Known rows, with every way that one mark hangs from another
[J_616 [J_985 [J_432 J_315] J_692 [J_964 J_936]]]: [ 0.41  0.12 -0.08 -0.04  0.38  0.24 -0.16 -0.14  0.16  0.22 -0.15  0.00
 -0.03 -0.29 -0.15  0.05  0.45 -0.45 -0.26  0.22 -0.17  0.40 -0.45  0.23]
[J_808 J_692 [J_964 J_936]]: [-0.08  0.35 -0.16  0.08 -0.02 -0.10 -0.17  0.02  0.05  0.03 -0.09  0.02
  0.02 -0.02  0.25 -0.05 -0.19  0.02 -0.01  0.36 -0.13 -0.36 -0.35 -0.11]
[J_964 J_936 J_985]: [-0.01  0.42 -0.31  0.22 -0.06  0.06 -0.09 -0.06  0.09  0.02 -0.16 -0.05
  0.30  0.09  0.06  0.00 -0.02 -0.02 -0.06  0.27  0.02 -0.15 -0.20 -0.15]
[J_616 J_985]: [ 0.30  0.18 -0.09  0.18  0.18  0.08 -0.27 -0.03  0.21 -0.09 -0.24 -0.15
  0.03  0.07 -0.08  0.11  0.22 -0.18 -0.03  0.28 -0.22  0.04 -0.27 -0.04]
[J_964 J_985]: [ 0.12  0.40 -0.35  0.27 -0.03  0.06 -0.12  0.03  0.22 -0.10 -0.25 -0.12
  0.21  0.19  0.02  0.11  0.08 -0.01  0.01  0.27 -0.02 -0.09 -0.04 -0.17]
[J_936 [J_808 J_692]]: [ 0.01  0.26 -0.09  0.09 -0.02 -0.16 -0.25  0.09  0.25  0.01 -0.28 -0.01
  0.06 -0.03  0.05  0.13 -0.05 -0.06  0.09  0.25 -0.13 -0.15 -0.26  0.03]
[J_881 [J_808 J_450 [J_692 J_985] [J_964 J_936]]]: [-0.11  0.24  0.05 -0.18 -0.08 -0.15 -0.15  0.22  0.17  0.10 -0.02  0.03
 -0.11 -0.23  0.38 -0.11 -0.38 -0.12  0.10  0.08 -0.23 -0.40 -0.44  0.03]
[J_964 [J_936 [J_808 J_450]] [J_985 J_616]]: [-0.07  0.25 -0.02 -0.06 -0.02 -0.19  0.02 -0.01  0.17  0.30 -0.15  0.10
  0.22 -0.19  0.23  0.01 -0.14 -0.11  0.03  0.09  0.06 -0.16 -0.45  0.04]
[J_450 [J_808 J_964]]: [ 0.10  0.40 -0.20  0.31  0.00  0.05 -0.11 -0.05  0.27 -0.04 -0.10 -0.18
  0.08  0.13  0.08  0.15  0.10 -0.05  0.16  0.39 -0.15 -0.29 -0.11 -0.20]
[J_985 [J_432 J_315]]: [ 0.33  0.33 -0.13  0.10  0.25  0.12 -0.24  0.07  0.13  0.03 -0.25 -0.12
 -0.03 -0.11  0.06  0.14  0.32 -0.21  0.05  0.28 -0.38  0.14 -0.08  0.13]
[J_692 J_985]: [ 0.20  0.35 -0.14  0.22  0.04  0.17 -0.24  0.05  0.18 -0.10 -0.21 -0.13
  0.06  0.02 -0.09 -0.01  0.12 -0.19  0.02  0.23 -0.12 -0.06 -0.18 -0.11]
[J_881 [J_808 J_450]]: [ 0.07  0.28 -0.14  0.07 -0.08 -0.17 -0.25  0.19  0.37  0.00 -0.20 -0.14
  0.06  0.05  0.13  0.14  0.00 -0.18  0.16  0.19 -0.27 -0.17 -0.16  0.09]
[J_964 [J_936 J_808] [J_985 [J_432 J_315] J_616 J_692]]: [ 0.18  0.17  0.01 -0.15  0.29  0.17  0.07 -0.16 -0.04  0.44 -0.05  0.09
  0.07 -0.44  0.13  0.03  0.20 -0.19 -0.09  0.08  0.06  0.19 -0.42  0.20]
[J_936 [J_808 J_692 J_964]]: [-0.05  0.27 -0.05  0.02  0.01 -0.16 -0.18  0.09  0.16  0.01 -0.15  0.02
  0.02 -0.02  0.20  0.08 -0.17  0.02  0.11  0.24 -0.13 -0.32 -0.31  0.00]
[J_616 [J_985 J_432 J_692 [J_964 [J_936 [J_808 J_450]]]]]: [ 0.24  0.04  0.10 -0.16  0.23  0.04 -0.12 -0.06  0.34  0.30 -0.14  0.13
  0.06 -0.33 -0.14  0.01  0.18 -0.40 -0.20  0.03  0.01  0.27 -0.60  0.29]
[J_985 J_432]: [ 0.29  0.33 -0.13  0.17  0.19  0.13 -0.24  0.06  0.18 -0.06 -0.26 -0.10
  0.01  0.00  0.03  0.08  0.20 -0.15  0.01  0.26 -0.15  0.06 -0.08  0.04]
[J_985 J_964]: [ 0.19  0.39 -0.34  0.28 -0.01 -0.04 -0.25  0.05  0.34 -0.12 -0.34 -0.10
  0.17  0.17 -0.13  0.11  0.22 -0.29 -0.07  0.38 -0.07  0.00 -0.15 -0.03]
[J_692 [J_985 J_616 J_964]]: [ 0.30  0.28 -0.14  0.14  0.13  0.05 -0.17  0.05  0.26 -0.02 -0.32 -0.05
 -0.03 -0.07 -0.07  0.00  0.23 -0.43 -0.09  0.27  0.03  0.08 -0.31 -0.03]
[J_692 [J_985 [J_432 J_315] J_616 J_964]]: [ 0.47  0.25 -0.02 -0.04  0.38  0.14 -0.16  0.11  0.18  0.11 -0.33 -0.05
 -0.19 -0.34  0.05  0.05  0.40 -0.53 -0.06  0.20 -0.21  0.30 -0.26  0.17]
[J_881 [J_808 J_936 [J_964 J_985]]]: [ 0.01  0.34 -0.18  0.00  0.00 -0.02 -0.02  0.02  0.06 -0.10  0.09 -0.09
  0.10  0.19  0.35  0.05 -0.28  0.06  0.09  0.12 -0.08 -0.46 -0.14 -0.08]
[J_936 [J_808 J_450 J_692]]: [-0.03  0.26 -0.05  0.00 -0.09 -0.30 -0.22  0.20  0.40  0.09 -0.31  0.03
  0.03 -0.09  0.12  0.12 -0.11 -0.08  0.16  0.18 -0.22 -0.16 -0.30  0.06]
[J_450 [J_808 [J_692 J_985] J_936]]: [ 0.13  0.33 -0.09  0.16  0.01  0.06 -0.12  0.02  0.32 -0.04 -0.15 -0.12
 -0.14 -0.07  0.08  0.04 -0.07 -0.08  0.16  0.25 -0.20 -0.27 -0.21 -0.24]
[J_936 [J_808 J_450 [J_692 J_985] J_964]]: [-0.03  0.25  0.09 -0.14 -0.05 -0.17 -0.15  0.22  0.28  0.07 -0.13  0.07
 -0.08 -0.20  0.23 -0.03 -0.25 -0.08  0.15  0.06 -0.19 -0.30 -0.40  0.00]

Rows
[ 0.35  0.25  0.01 -0.09  0.35  0.15 -0.14  0.01  0.04  0.23 -0.23  0.03
 -0.11 -0.42  0.09 -0.05  0.29 -0.52 -0.14  0.20 -0.16  0.25 -0.42  0.19]	[J_692 [J_985 [J_432 J_315] J_616 [J_964 J_936]]]
[-0.04  0.31 -0.19 -0.08 -0.01 -0.12 -0.02  0.12  0.12 -0.10  0.00 -0.04
 -0.05  0.10  0.46  0.07 -0.39  0.12  0.11  0.14 -0.12 -0.50 -0.17 -0.10]	[J_881 [J_808 J_692 J_936 [J_964 J_985]]]
[-0.08  0.27 -0.02 -0.07 -0.07 -0.30 -0.15  0.19  0.32  0.08 -0.16  0.07
 -0.01 -0.08  0.27  0.07 -0.23  0.00  0.17  0.17 -0.22 -0.34 -0.34  0.03]	[J_936 [J_808 J_450 J_692 J_964]]
[ 0.06  0.24 -0.02 -0.05  0.02 -0.01 -0.21  0.20  0.15 -0.10 -0.09 -0.09
 -0.17 -0.08  0.27  0.00 -0.20 -0.10  0.11  0.15 -0.18 -0.33 -0.26 -0.01]	[J_881 [J_808 [J_692 J_985] J_964]]
[ 0.08  0.27 -0.05 -0.01  0.22  0.01  0.13 -0.02  0.12  0.22 -0.13  0.02
 -0.14 -0.27  0.47  0.05 -0.10  0.02  0.06  0.24  0.05 -0.20 -0.28 -0.14]	[J_450 [J_808 J_692 [J_964 J_936 [J_985 J_432 J_616]]]]
[ 0.30  0.22 -0.14  0.05  0.26  0.14 -0.08 -0.12  0.16  0.23 -0.18  0.07
 -0.02 -0.24 -0.04 -0.05  0.30 -0.39 -0.25  0.28  0.19  0.22 -0.41  0.12]	[J_985 J_432 J_616 J_692 [J_964 J_936]]
[ 0.06  0.30 -0.08  0.02  0.05 -0.04 -0.16  0.01  0.05 -0.10  0.10 -0.10
  0.01  0.15  0.29  0.04 -0.21 -0.04  0.11  0.20 -0.20 -0.46 -0.22  0.01]	[J_881 [J_808 J_936 J_964]]
[ 0.06  0.28 -0.09 -0.01 -0.04 -0.19 -0.21  0.13  0.29 -0.01 -0.06 -0.09
  0.02  0.07  0.22  0.07 -0.16 -0.14  0.16  0.13 -0.30 -0.31 -0.21  0.07]	[J_881 [J_808 J_450 J_936]]
[ 0.29  0.28 -0.09 -0.03  0.32  0.00 -0.15 -0.02  0.08  0.24 -0.27  0.02
 -0.04 -0.30  0.13  0.05  0.32 -0.45 -0.13  0.31 -0.18  0.22 -0.36  0.22]	[J_985 [J_432 J_315] J_616 [J_964 J_936]]
[ 0.24  0.13  0.27 -0.30  0.38  0.02 -0.09  0.14 -0.01  0.22 -0.14  0.08
 -0.34 -0.51  0.38  0.02  0.01 -0.21  0.11  0.07 -0.26 -0.01 -0.43  0.21]	[J_936 [J_808 [J_692 [J_985 [J_432 J_315] J_616]] J_964]]
[ 0.16  0.36 -0.14 -0.04  0.21  0.04  0.09  0.04  0.18  0.09 -0.06 -0.06
 -0.18 -0.14  0.45  0.16 -0.06  0.07  0.19  0.20 -0.32 -0.23 -0.05 -0.12]	[J_450 [J_808 J_692 J_936 [J_964 [J_985 [J_432 J_315]]]]]
[ 0.00  0.24 -0.09 -0.09 -0.07 -0.30 -0.21  0.22  0.35  0.00 -0.15 -0.04
 -0.13 -0.02  0.32  0.08 -0.27 -0.07  0.18  0.15 -0.33 -0.35 -0.23  0.05]	[J_881 [J_808 J_450 J_692 J_936]]
[-0.01  0.40 -0.26  0.13 -0.02 -0.06  0.08 -0.01  0.27 -0.04 -0.05 -0.08
 -0.02  0.11  0.33  0.11 -0.23  0.16  0.16  0.28 -0.09 -0.47 -0.11 -0.33]	[J_450 [J_808 J_692 J_936 [J_964 J_985]]]
[ 0.00  0.33 -0.12 -0.05 -0.03 -0.25 -0.12  0.16  0.26 -0.01 -0.06  0.04
 -0.13  0.04  0.38 -0.02 -0.30  0.04  0.14  0.24 -0.29 -0.46 -0.27 -0.13]	[J_808 J_450 J_692 J_936 J_964]
[ 0.32  0.05  0.08 -0.15  0.37  0.18 -0.15 -0.17  0.14  0.32 -0.12  0.07
  0.05 -0.38 -0.17  0.08  0.37 -0.45 -0.23  0.12 -0.13  0.38 -0.55  0.35]	[J_616 [J_985 [J_432 J_315] J_692 [J_964 [J_936 J_808]]]]
[ 0.28  0.23 -0.14 -0.04  0.30  0.24  0.06 -0.13 -0.02  0.34 -0.09  0.02
 -0.02 -0.35  0.14  0.01  0.28 -0.19 -0.14  0.19  0.01  0.21 -0.30  0.07]	[J_964 J_936 [J_985 [J_432 J_315] J_616 J_692]]
[ 0.43  0.18 -0.07  0.02  0.37  0.20 -0.11 -0.04  0.11  0.23 -0.17 -0.06
 -0.19 -0.30  0.05  0.09  0.46 -0.31 -0.04  0.27 -0.16  0.28 -0.23  0.15]	[J_985 [J_432 J_315] J_616 J_692]
[-0.06  0.31 -0.16  0.09  0.04 -0.08  0.11 -0.06  0.15  0.19 -0.12 -0.02
 -0.02 -0.14  0.40  0.06 -0.16  0.04  0.08  0.33  0.06 -0.34 -0.33 -0.26]	[J_450 [J_808 J_692 [J_964 J_936 [J_985 J_616]]]]
[ 0.23  0.31 -0.24  0.13  0.14  0.19 -0.14 -0.09  0.21  0.12 -0.17  0.03
  0.10 -0.11 -0.16 -0.04  0.27 -0.33 -0.24  0.28  0.12  0.18 -0.30  0.09]	[J_985 J_432 J_692 [J_964 J_936]]
[ 0.33  0.31 -0.28  0.09  0.21  0.28 -0.03 -0.01  0.17  0.13 -0.16 -0.08
  0.02 -0.13 -0.01  0.12  0.36 -0.13 -0.05  0.18 -0.11  0.23 -0.04  0.03]	[J_964 [J_985 [J_432 J_315] J_692]]
[ 0.25  0.20  0.03 -0.26  0.37  0.03  0.06  0.04 -0.08  0.13  0.06 -0.05
 -0.19 -0.19  0.57  0.08 -0.07 -0.10  0.10  0.05 -0.25 -0.19 -0.19  0.16]	[J_881 [J_808 J_936 [J_964 [J_985 [J_432 J_315] J_616]]]]
[ 0.03  0.29 -0.10  0.01 -0.06 -0.17 -0.18  0.18  0.28 -0.02 -0.07 -0.10
  0.03  0.07  0.27  0.09 -0.13 -0.11  0.17  0.18 -0.26 -0.34 -0.20  0.07]	[J_881 [J_808 J_450 J_964]]
[-0.04  0.37 -0.22 -0.07 -0.07 -0.22  0.04  0.17  0.27 -0.02 -0.07  0.05
 -0.05  0.08  0.44  0.00 -0.36  0.14  0.12  0.15 -0.17 -0.45 -0.19 -0.21]	[J_808 J_450 J_692 J_936 [J_964 J_985]]
[ 0.07  0.35 -0.19  0.22 -0.01 -0.08 -0.13 -0.01  0.34 -0.02 -0.19 -0.13
 -0.06  0.05  0.13  0.14 -0.05 -0.02  0.17  0.36 -0.22 -0.30 -0.16 -0.22]	[J_450 [J_808 J_692 J_936]]
[ 0.19  0.27  0.05 -0.13  0.13  0.00 -0.14  0.29  0.28  0.00 -0.18  0.04
 -0.28 -0.24  0.31 -0.07 -0.11 -0.10  0.10  0.08 -0.24 -0.14 -0.23 -0.01]	[J_808 J_450 [J_692 [J_985 J_432]] J_964]
[ 0.35  0.27 -0.13  0.00  0.33  0.10 -0.03  0.06  0.08  0.14 -0.27 -0.07
 -0.08 -0.20  0.24  0.14  0.29 -0.18  0.03  0.20 -0.18  0.19 -0.10  0.07]	[J_964 [J_985 [J_432 J_315] J_616]]
[ 0.02  0.23  0.05 -0.07 -0.08 -0.15 -0.21  0.23  0.37  0.07 -0.27  0.03
 -0.03 -0.22  0.09  0.01 -0.13 -0.15  0.15  0.07 -0.19 -0.14 -0.36  0.02]	[J_936 [J_808 J_450 [J_692 J_985]]]
[ 0.02  0.35 -0.15 -0.04  0.12  0.04  0.00  0.07  0.03  0.05 -0.11  0.07
 -0.01 -0.12  0.38 -0.04 -0.19  0.10 -0.04  0.20  0.00 -0.21 -0.21 -0.08]	[J_808 J_692 [J_964 J_936 [J_985 J_432]]]
[ 0.05  0.44 -0.26  0.23  0.00  0.07  0.08 -0.10  0.21 -0.04  0.03 -0.13
  0.13  0.20  0.22  0.10 -0.12  0.10  0.14  0.27 -0.06 -0.43 -0.09 -0.32]	[J_450 [J_808 J_936 [J_964 J_985]]]
[ 0.40  0.21  0.07  0.02  0.32  0.22 -0.17  0.07  0.10  0.03 -0.24 -0.06
 -0.19 -0.25  0.10 -0.03  0.22 -0.29 -0.01  0.15 -0.06  0.12 -0.25  0.03]	[J_692 [J_985 J_432 J_616]]
